Each row was made from one small tree. The marks that hang from a mark follow it in brackets, in the order of their numbers. Every link used is in the known rows. Write each row's tree.
Known rows
z166[z903[z815[z862] z824]]: [-2.56 -5.64 -3.10  0.23 -5.52 -0.50 -1.50  1.05 -3.71  2.11  4.02  0.52
  1.70 -2.29 -4.32 -1.62 -2.09  1.21]
z815[z391]: [-3.15 -3.36  2.66  3.03 -7.39 -5.21 -0.06 -2.20 -0.69  0.64  1.21 -0.23
 -2.05  0.87 -4.94  0.05 -2.25 -0.13]
z175[z815]: [-4.07 -4.24  1.21  2.21 -5.46 -1.78 -3.08 -0.65  0.48  0.70  2.77 -0.96
 -5.02  2.47 -3.86 -1.06 -0.08 -0.08]
z391[z815[z175]]: [-2.74 -2.55  2.29  2.74 -6.84 -3.89 -0.50 -1.91  1.05 -0.78  0.80  1.52
 -5.73  1.20 -4.63  0.18 -0.55 -2.47]
z772[z815]: [-4.38 -3.28  0.61  1.89 -5.49 -1.89 -1.75  0.46 -0.36  2.17  0.33 -0.66
 -1.76  1.74 -4.28 -1.33 -1.02  0.24]
z772[z815[z391 z862]]: [-4.23 -3.82  3.26  4.12 -6.23 -5.38 -2.01 -1.54 -1.51  2.90 -2.23  1.18
 -0.06  3.80 -4.67 -0.34 -0.75 -1.22]
z680[z903[z815]]: [-3.11 -4.06 -2.01 -0.22 -4.67 -1.24 -0.75  1.81 -1.23  0.86  3.56  0.94
 -3.08 -2.69 -2.52 -1.68 -1.72  2.66]
z391[z815[z175 z862]]: [-2.70 -2.72  3.03  3.58 -6.35 -5.51 -1.29 -2.30  0.20  0.45 -0.97  2.67
 -5.14  1.88 -4.11  0.32 -0.05 -3.36]
z824[z903[z788 z815[z391]]]: [-4.22 -3.16 -1.97  0.78 -5.72  0.46 -0.47  1.87 -3.04  1.55  1.57  1.65
 -1.35 -4.79 -5.12 -1.97 -3.86  1.56]
z175[z815[z391 z862]]: [-3.91 -4.72  3.97  4.39 -6.25 -5.20 -3.49 -2.85 -0.69  1.49  0.11  0.86
 -3.28  4.58 -4.30 -0.03  0.19 -1.52]
z815[z175 z391 z862]: [-2.91 -3.21  5.48  4.97 -6.41 -7.68 -0.14 -2.95 -0.65  2.98 -2.94  1.80
 -3.17  2.45 -3.88  0.92 -1.56 -3.11]
z824[z903[z815[z175 z391 z862]]]: [-3.78 -3.64  0.72  2.46 -6.11 -3.23 -0.66 -0.97 -2.56  3.74 -0.67  2.56
 -1.61 -1.07 -5.00 -0.56 -2.25 -0.93]
z815[z862]: [-3.21 -3.48  1.23  2.54 -5.12 -4.98 -1.77 -0.62 -1.39  2.62  0.05  0.21
 -2.75 -0.14 -3.15 -0.80 -1.29 -0.50]
z772[z815[z175 z391 z862]]: [-4.12 -3.34  4.64  4.73 -5.96 -5.67 -1.27 -1.83 -0.69  3.51 -3.73  1.70
 -1.56  4.44 -4.40  0.26 -0.62 -2.67]
z903[z788 z815[z862] z824]: [-3.69 -4.77 -1.58  0.21 -4.07  1.70 -1.76  4.67 -2.58  0.50  2.51  1.40
  0.91 -5.85 -3.11 -1.98 -1.78  0.57]
z903[z788 z815 z824]: [-3.73 -4.51 -2.30 -0.74 -4.57  3.33 -0.84  4.98 -1.76 -0.59  4.40  0.32
  0.40 -6.36 -3.63 -2.14 -2.28  1.39]
z680[z903[z788 z815[z391 z862] z824]]: [-2.88 -5.42 -1.34  0.36 -5.21 -0.91 -0.13  3.60 -3.47  1.13  2.75  1.64
 -0.12 -5.06 -2.39 -1.64 -3.39  1.96]
z680[z903[z788 z815[z391]]]: [-3.30 -3.59 -1.49  0.34 -4.71 -0.48  0.06  2.87 -2.04 -0.09  2.48  1.77
 -2.51 -4.04 -2.68 -1.76 -3.16  2.81]

Which tree is each row?
[-3.59 -4.46 -0.18  0.84 -3.78  1.40 -1.00  4.36 -1.73  1.35  1.01  1.88
 -0.55 -5.03 -2.79 -1.34 -1.82 -0.96]
z903[z788 z815[z175 z862] z824]
[-3.17 -5.71  1.63  2.01 -6.48 -2.83 -1.75 -0.40 -2.23  0.84  2.26  1.69
  2.56 -1.10 -4.70 -0.12 -0.55 -0.73]
z903[z815[z391 z862] z824]
[-4.20 -2.83 -1.84  0.99 -4.12  0.36 -0.83  2.87 -2.80  3.49 -0.44  2.33
 -3.11 -4.66 -3.67 -2.02 -3.12  0.11]
z824[z903[z788 z815[z175 z862]]]
[-3.49 -4.57  1.79  2.04 -5.06 -0.47 -0.43  2.73 -2.03  0.76  0.23  2.67
  0.74 -3.71 -3.71 -0.53 -1.99 -1.45]
z903[z788 z815[z175 z391 z862] z824]
[-3.62 -4.18 -0.93 -0.08 -4.41  2.99 -0.01  4.70 -0.94  0.14  2.85  0.85
 -1.01 -5.87 -3.31 -1.49 -2.21 -0.08]
z903[z788 z815[z175] z824]
[-4.22 -3.33 -1.36  1.50 -5.27 -0.84 -1.03  1.57 -3.80  2.51  0.13  2.46
 -0.91 -4.11 -4.74 -1.82 -3.40  0.87]
z824[z903[z788 z815[z391 z862]]]
[-2.73 -4.94 -3.08  0.04 -6.07  1.54 -0.10  2.42 -3.88  0.21  4.48  0.54
  2.00 -4.26 -4.96 -1.90 -4.11  2.07]
z166[z903[z788 z815[z391] z824]]
[-3.79 -3.54  0.11  1.71 -6.44 -2.06 -0.02 -0.79 -1.83  2.83  0.75  1.65
 -2.08 -1.54 -5.44 -0.68 -2.54 -0.20]
z824[z903[z815[z175 z391]]]
[-3.96 -3.51 -0.85  1.44 -5.05 -1.78 -1.14  0.35 -2.32  4.13 -0.02  1.99
 -2.67 -2.28 -4.20 -1.28 -1.92 -0.48]
z824[z903[z815[z175 z862]]]
[-2.62 -5.72 -2.51 -0.89 -5.51 -0.25 -0.15  2.71 -1.96  1.27  5.12 -0.17
 -1.10 -4.13 -2.55 -1.65 -2.54  2.59]
z680[z903[z815 z824]]
[-3.15 -5.52  0.81  1.04 -6.98 -1.32 -0.75  0.07 -1.38 -0.34  4.01  0.54
  2.20 -1.80 -5.23 -0.32 -1.24  0.18]
z903[z815[z391] z824]
[-4.14 -2.89 -0.88  1.26 -5.56  0.16  0.33  1.74 -2.44  2.10  0.46  2.04
 -2.54 -4.03 -4.89 -1.46 -3.77  0.36]
z824[z903[z788 z815[z175 z391]]]
[-3.25 -5.50 -0.36  0.73 -5.18 -1.06 -2.14  1.44 -1.91  1.34  3.09  0.98
  1.45 -2.61 -3.78 -0.99 -0.29 -0.15]
z903[z815[z862] z824]
[-3.53 -4.71 -0.33  0.57 -5.84  1.48 -0.42  3.29 -2.08 -1.20  3.51  1.01
  1.69 -4.98 -4.54 -1.30 -2.61  0.90]
z903[z788 z815[z391] z824]
[-3.18 -4.95  0.21  0.47 -5.49  0.28 -0.45  1.58 -0.24  0.88  3.29  0.40
 -0.63 -2.64 -3.92 -0.57 -0.87 -0.85]
z903[z815[z175] z824]
